What can hang from each mark
J_407: J_757
J_757: J_422 J_658 J_796 J_906
J_796: J_757
J_379: J_29
J_19: J_702 J_757
J_702: J_19 J_379 J_658 J_796
J_658: J_702 J_757

Each row was made from one small tree. The marks that hang from a mark follow it in brackets, in the order of their numbers. Every link used is in the known rows. Write each row's tree.
(in the rows, 128 means zero)
Known rows
J_19[J_702[J_658]]: [100 132 137 115 163 131 149 130 133 208 149 168 139 119 128 176 115 146
 117 183 118  78 119]
J_796[J_757[J_658[J_702[J_19 J_379]]]]: [121 146 152 159 167 117 120 123 127 159 123 186 129  88 135 147  75 125
 128 118 160  90 134]
J_658[J_757]: [117 134 156 128 157 147  84 138 111 187 138 152 147 116 157 120  91 123
 133 171 109  76 179]
J_757[J_422 J_796 J_906]: [105 160  82  88 159  92 113 134  88 153 146 100 141 135 197 128  78 100
 126  63 168  80 103]
J_702[J_19 J_796]: [107  57 123  77 139 164 145 148 134 146 123 163 139 156 118 106 108 134
  83 158 128 100 126]
J_658[J_702[J_19]]: [107  83 152 154 152 135 129 157 133 166 123 153 117 123 128 125  97 130
  88 179 131  89 174]
J_796[J_757[J_422 J_658[J_702]]]: [119 179 138 169 173  98  96 120 120 165 155 185 131 107 153 149  70 113
 146  90 170  82 120]
J_702[J_19 J_379 J_658]: [156 100 105 114 142 150 191 155 122 141 107 134 129  63 148 156  88 169
  83 144 163 115 152]
J_757[J_422 J_906]: [103 175 104 112 167 102  88 129  89 154 158 131 136 122 209 136  75  96
 137 101 161  77 129]
J_19[J_757[J_422 J_906]]: [113 185 114 130 168  99  85 116  90 139 164 140 146 100 210 141  75 104
 134  95 147  74 128]
J_702[J_796]: [ 94 105 143  83 153 157 121 143 125 175 152 166 139 150 106 120  80 131
 106 160 123  66 142]
J_702[J_379]: [120 133 148 131 146 139 132 151 106 183 154 144 121  73 145 165  40 126
  93 170 134  57 213]
J_407[J_757[J_422 J_658 J_796 J_906]]: [113 163  85  81 152  77  93 121 108 124 147 124 149  99 159 109  59 102
 139  51 164  87 109]
J_702[J_19]: [120  99 137  92 147 140 120 153 125 165 128 160 126 123 155 123  93 137
  89 177 125  87 155]
J_658[J_702[J_796] J_757[J_906]]: [ 90  81 142 168 157 152 115 127 118 147 101 132 155 138 132  98 127 102
 136 138 129 107 150]
J_702[J_19 J_379 J_796[J_757[J_658]]]: [127  67 115 123 133 154 178 132 129 122 109 170 140  99 120 139  88 125
  89 109 164 115 128]
J_379[J_29]: [ 78 136 143 102 187 182  67 119 100 192 181 166 120  85 142 139  56 165
 119 198 111  57 162]
J_702[J_19 J_796[J_757]]: [115  63 124  96 145 151 148 135 132 147 116 183 140 150 110 111 115 118
 100 133 142 104 107]
J_19[J_702]: [ 84 121 153 122 157 128 124 132 129 217 162 174 133 129 135 173 102 119
 108 199 102  61 150]
J_658[J_702[J_796]]: [ 89  88 157 148 155 146 129 148 133 174 140 157 127 142  94 123  88 126
 101 167 128  74 165]
J_757[J_906]: [ 91 158 137  86 175 122  93 128  99 167 130 144 134 111 174 125  79 116
 132 147 136  70 139]
J_796[J_757[J_422 J_658 J_906]]: [112 202 120 130 181  92  87 104 103 150 142 176 142 104 186 142  74 104
 164  67 179  88  89]
J_407[J_757]: [116 129 138  94 146 109  91 141 118 171 161 161 130  94 109 116  54 106
 118 154 119  57 184]
J_407[J_757[J_422 J_658[J_702] J_906]]: [108 159 104 127 157  83  84 119 115 121 150 142 142  90 156 113  63  97
 143  78 163  90 134]
J_757[J_658[J_702[J_379]] J_906]: [ 89 167 137 135 177 120 108 117 115 131 111 141 138  82 176 137  70 136
 132 113 163  98 129]
J_407[J_757[J_422 J_796]]: [128 130  99  97 136  88 103 145 111 161 172 130 136 109 126 119  53  95
 115  95 141  64 160]

Write each row's tree
[106 122 129 198 158 121  93 131 103 151 125 121 147 122 181 117 114  91
 144 118 144 103 164] => J_658[J_702 J_757[J_422 J_906]]
[101  92 119 127 146 151 190 130 133 186 144 157 145 111 106 184 111 138
 101 164 130  88 126] => J_19[J_702[J_379 J_658 J_796]]
[117 143 121  72 149 100 100 133 126 152 146 148 142  95 112 110  50 128
 120 106 135  71 138] => J_407[J_757[J_658 J_796]]
[108 180 129 159 166 107  89 135 126 151 170 156 134 119 177 144  63 140
 127 103 167  86 134] => J_757[J_422 J_658[J_702]]
[122 124  92 103 161 156 144 125 115 136 121 135 167 136 140 113 124 142
 147  94 158 116  83] => J_702[J_658[J_757[J_422 J_906]] J_796]
[109 112 113 181 153 115 111 134 103 149 116 100 150 130 173 112 114  92
 136  92 149 105 145] => J_658[J_702 J_757[J_422 J_796 J_906]]
[103  34 104 109 140 202 159 132 113 131 137 146 130  90 124 136  81 149
  71 162 137 104 158] => J_702[J_19 J_379[J_29] J_796]
[107 187 126 160 180  90  94 107 108 145 135 171 138 104 175 141  82 101
 160  67 182  92  96] => J_796[J_757[J_422 J_658[J_702] J_906]]
[ 82 128 101 141 157 110 129  98 110 144 164 151 162 136 179 165 125  86
 127 101 133  89  83] => J_19[J_702[J_796] J_757[J_422 J_906]]
[135 166 107 117 170 131 119 131 106 156 126 131 153 102 175 130 108 146
 153 112 155 104 114] => J_702[J_658[J_757[J_422 J_906]]]
[144  58  91  99 133 172 215 150 131 121 102 137 142  96 112 139 105 165
  77 126 166 127 122] => J_702[J_19 J_379 J_658 J_796]
[128 135 118 130 146 125  98 142 103 177 149 122 152 132 173 122  91 111
 130 112 132  82 155] => J_658[J_757[J_422 J_796]]
[149 152  98 148 154 136 155 134  97 144 124 113 149  60 178 157  84 139
 134 102 169 108 152] => J_702[J_379 J_658[J_757[J_422 J_906]]]
[ 92 134 133  92 170 138 118 112 122 149 128 182 149 136 120 119  90 119
 140 105 152  86  89] => J_702[J_796[J_757[J_658 J_906]]]
[110  40 142 173 139 165 133 143 135 145 100 144 148 146 118  97 138 116
 106 158 122 119 160] => J_658[J_702[J_19 J_796] J_757]
[104 196  81  81 170  90 100 118 100 127 139 112 153 125 214 127  71 129
 141  32 185  98  64] => J_757[J_422 J_658 J_796 J_906]
[ 87 148 132 160 168 142 120  90 116 160 172 168 148  56 171 198  80 145
 114 151 118  80 129] => J_19[J_702[J_379[J_29]] J_757[J_658]]
[ 98  93 119 187 152 137 111 128 110 136 121 123 156 145 156 104 125  88
 140 105 147 111 142] => J_658[J_702[J_796] J_757[J_422 J_906]]
[137  84  95  82 150 159 176 133 136 112 108 154 155 126 124 116 131 169
  99 114 151 126  72] => J_702[J_19[J_757] J_658 J_796]
[114 153 119 137 160 124  79 126  92 158 138 130 154 120 204 119 100  96
 152 116 138  91 150] => J_658[J_757[J_422 J_906]]
[116 157 120 156 159 111 100 138 130 135 155 155 134 121 184 138  77 141
 115 103 169 103 125] => J_757[J_422 J_658[J_702[J_19]]]
[151  69  86 113 134 164 212 137 127 100 106 136 151  82 127 143 108 162
  81 105 164 129 112] => J_702[J_19[J_757] J_379 J_658 J_796]
[ 91 165 145 136 166 114 110 102 131 171 162 181 156 103 168 176 100 135
 122 148 113  77 107] => J_19[J_702 J_757[J_658]]
[104 161 123  78 163  99  80 117 117 134 135 156 145  82 143 106  60 113
 143 110 142  80 134] => J_407[J_757[J_658 J_906]]
[110 121 130 137 152 134 174 133 127 199 147 154 135  88 132 196  99 141
 104 176 128  80 147] => J_19[J_702[J_379 J_658]]
[134 102 115 131 140 131 150 134 103 120 115 132 134  62 188 149  79 118
  83 131 147 102 168] => J_702[J_19[J_757[J_906]] J_379]
[122 149 115 171 151 113 119 140 125 131 154 145 132 100 185 152  65 138
 106  97 176 104 145] => J_757[J_422 J_658[J_702[J_19 J_379]]]
[ 91 142 155 126 169 140 107 132 141 155 138 172 139 124 125 126  73 157
 118 140 142  86 129] => J_757[J_658[J_702[J_796]]]
[ 80  97 143 125 154 136 145 120 134 204 153 189 142 148 103 164 118 105
 116 169 114  71 115] => J_19[J_702[J_796[J_757]]]
[ 99  71 136 190 146 156 140 129 111 138  99 119 152 107 134 117 111  96
 123 130 138 109 176] => J_658[J_702[J_379 J_796] J_757[J_906]]
[ 90 102 126 105 157 147 166 127 140 194 146 171 148 141 103 164 128 143
 113 170 121  86  98] => J_19[J_702[J_658 J_796]]
[144 124  88  79 161 125 162 131 118 118  94 128 149  97 169 122 123 164
 109  99 159 124  73] => J_702[J_19[J_757[J_796 J_906]] J_658]
[138  96 110 127 143 176 184 139 119 144 117 132 157  89 109 142  94 155
 115 122 151 108 144] => J_702[J_379 J_658[J_757] J_796]
